Every row comes from one small tree of marks. Brackets hold a mark, then the marks that hang from it, in alphabetical order. Every link used is in the known rows. Which tree was each row made from?
Known rows:
(duto (vogak (nifol (dokev lozi)))): [ -1  -8  20  -5  21   6  -8 -10   2  -5 -24   1  -9 -11  45  10]
(dokev lozi): [  1  -2  11  -9   0  -8 -27   1  14 -38 -24  18 -15 -16  61   6]
(duto (vogak (lozi (nanor rimiz)) nifol)): [ 5 14 -3  7 11  0  9 11 -5 28 46 30 -3 19  8  2]
(nanor rimiz): [  2 -10   0   4   1  -5  -1  13  -4 -25 -25  -7  -8 -16   5  -2]
(rimiz (nanor nifol)): [ 18   7   1  12 -16 -10  -7  -3  -3 -18  -1 -25   3  10  -6  -5]
(rimiz nanor): [  8   4  -6  -2 -10 -21  -8  27   5  -2 -13  -7  -4   1  43  -5]
(nifol (dokev (lozi vogak))): [-14 -13   4 -17   9   7  -3  -7  18  -6 -21  18  -3   0  46   6]
(rimiz (nanor (nifol (vogak lozi)))): [  4  18   9  -3 -12 -21   3  10   5 -19  62 -19   7  32 -23   1]
(vogak (lozi dokev (nanor nifol rimiz))): [  3  12  -5  12 -11   5   7  -5 -21  13   5   9  13   1 -44  -6]
(lozi dokev nanor): [  0   5 -20  -7 -11 -11 -12  24   4  39 -55  39   0  -7  49 -10]
(nifol vogak): [ -5  -3   0 -16  -1 -20  -8  26  21 -15 -12  10  -9   5  34   0]
(rimiz (nanor (nifol dokev))): [  7  -3  -1  10  -9   1   1 -13 -11  -8 -24 -54   7  -6 -32  -5]
(duto vogak): [  1   5   7 -14   2 -12  -3  28   6  -1 -45  36  -2  19  68   3]
(vogak (lozi (nanor rimiz)) (nifol dokev)): [-11  -1  -8  11  14   5   4  -8 -11  22  30 -13  -3 -22 -35  -2]
(duto (vogak (lozi dokev (nanor rimiz)))): [ -2  13  -8 -10  -2  -1  19  33 -15  43 -16  42  11  19  20  -2]
(nifol (dokev lozi) vogak): [-13 -16   5 -19   7   1 -11  -2  17 -24 -25 -24 -13 -22  20   7]
(rimiz (nanor (nifol dokev vogak))): [  4  -7  -5   1  -9  -2   9  -5   0  -5   1 -68   5   4 -48  -4]
(dokev (lozi (vogak nifol))): [  1  -3  12  -1  13  -6 -15  -7  27 -10  37  49 -10  13  66   6]

Which tree is each row?
[ -8  18  33 -10  13 -25   4  31  -8  25  -5  67  12  26  66   4] : (duto (vogak (lozi dokev) nifol))
[  1 -21   5  10   6  32  12 -43  -4 -30   4 -30   4  -3 -45   6] : (nanor (nifol (dokev (lozi vogak))) rimiz)
[ 11  -8 -23   5  -4  14 -15  -7   7 -13  -1  -6 -20 -26  10   0] : (dokev (lozi (nanor rimiz)))
[ 11  -4 -23  14 -12  18  19  -9  -5  35  -3  21  15  21 -32 -10] : (lozi dokev (nanor nifol rimiz) vogak)
[-13  -7  13   1   4   7  19 -15 -13 -31  25 -49   9  -4 -85   4] : (nanor (nifol dokev (vogak lozi)) rimiz)
[-15  10  28 -10  22 -12   6  10  -7  14  -1  26   6  13  34   8] : (duto (vogak lozi (nifol dokev)))
[ -4   3  19   1  -5  -7  18   6 -14 -19  20  -4  15  10 -53   0] : (nanor (nifol (vogak (lozi dokev))) rimiz)
[  3 -25   6   6   3  23   4 -35  -4 -51   1 -70  -7 -25 -70   6] : (nanor (nifol (dokev lozi) vogak) rimiz)
[  8  -9   1   0  -7   7  -2 -22   6 -27  13 -72  -4  -8 -35   3] : (rimiz (nanor (nifol (dokev lozi) vogak)))
[ 13  -7 -23  10 -15   9  12  -1  -5  19  -7 -20   4   0 -58 -10] : (lozi dokev (nanor (nifol vogak) rimiz))
[ -5  19  -2  -6   0  12   7 -12 -10  24 -11  10  14  24 -16   4] : (duto (vogak (lozi (nanor (nifol dokev)))))
[ -6 -12  16   2  17   0 -21 -19   6 -20 -16 -11 -14 -35  30   6] : (vogak (nifol (dokev lozi)))
[ -2   8  -3  11   4  -9   3  13 -12  35  25  30   2  -9  -3  -7] : (vogak (lozi dokev (nanor rimiz)) nifol)
[ -7   8 -10  -2  -6  -6   5  23 -12  28  -7  30   6  -7   3  -7] : (vogak (lozi dokev (nanor rimiz)))
[ -8  20   1  -1   3 -21 -11  18   1  44  14  58   4   2  40  -6] : (vogak (lozi dokev nanor) nifol)
[  7  -9 -28   0  -2  19   0  -7  19  10  25  24 -11   7  22   1] : (dokev (lozi (nanor rimiz) vogak))
[-10  14  -6   1  -4   7  -6 -20  -6   9  -3  -5   9   0 -33  -1] : (vogak (lozi (nanor (nifol dokev))))
[ 19  -9 -22  11 -10  22  -6 -28  11 -25  35 -37 -14  -8 -53   1] : (dokev (lozi (nanor (nifol vogak) rimiz)))
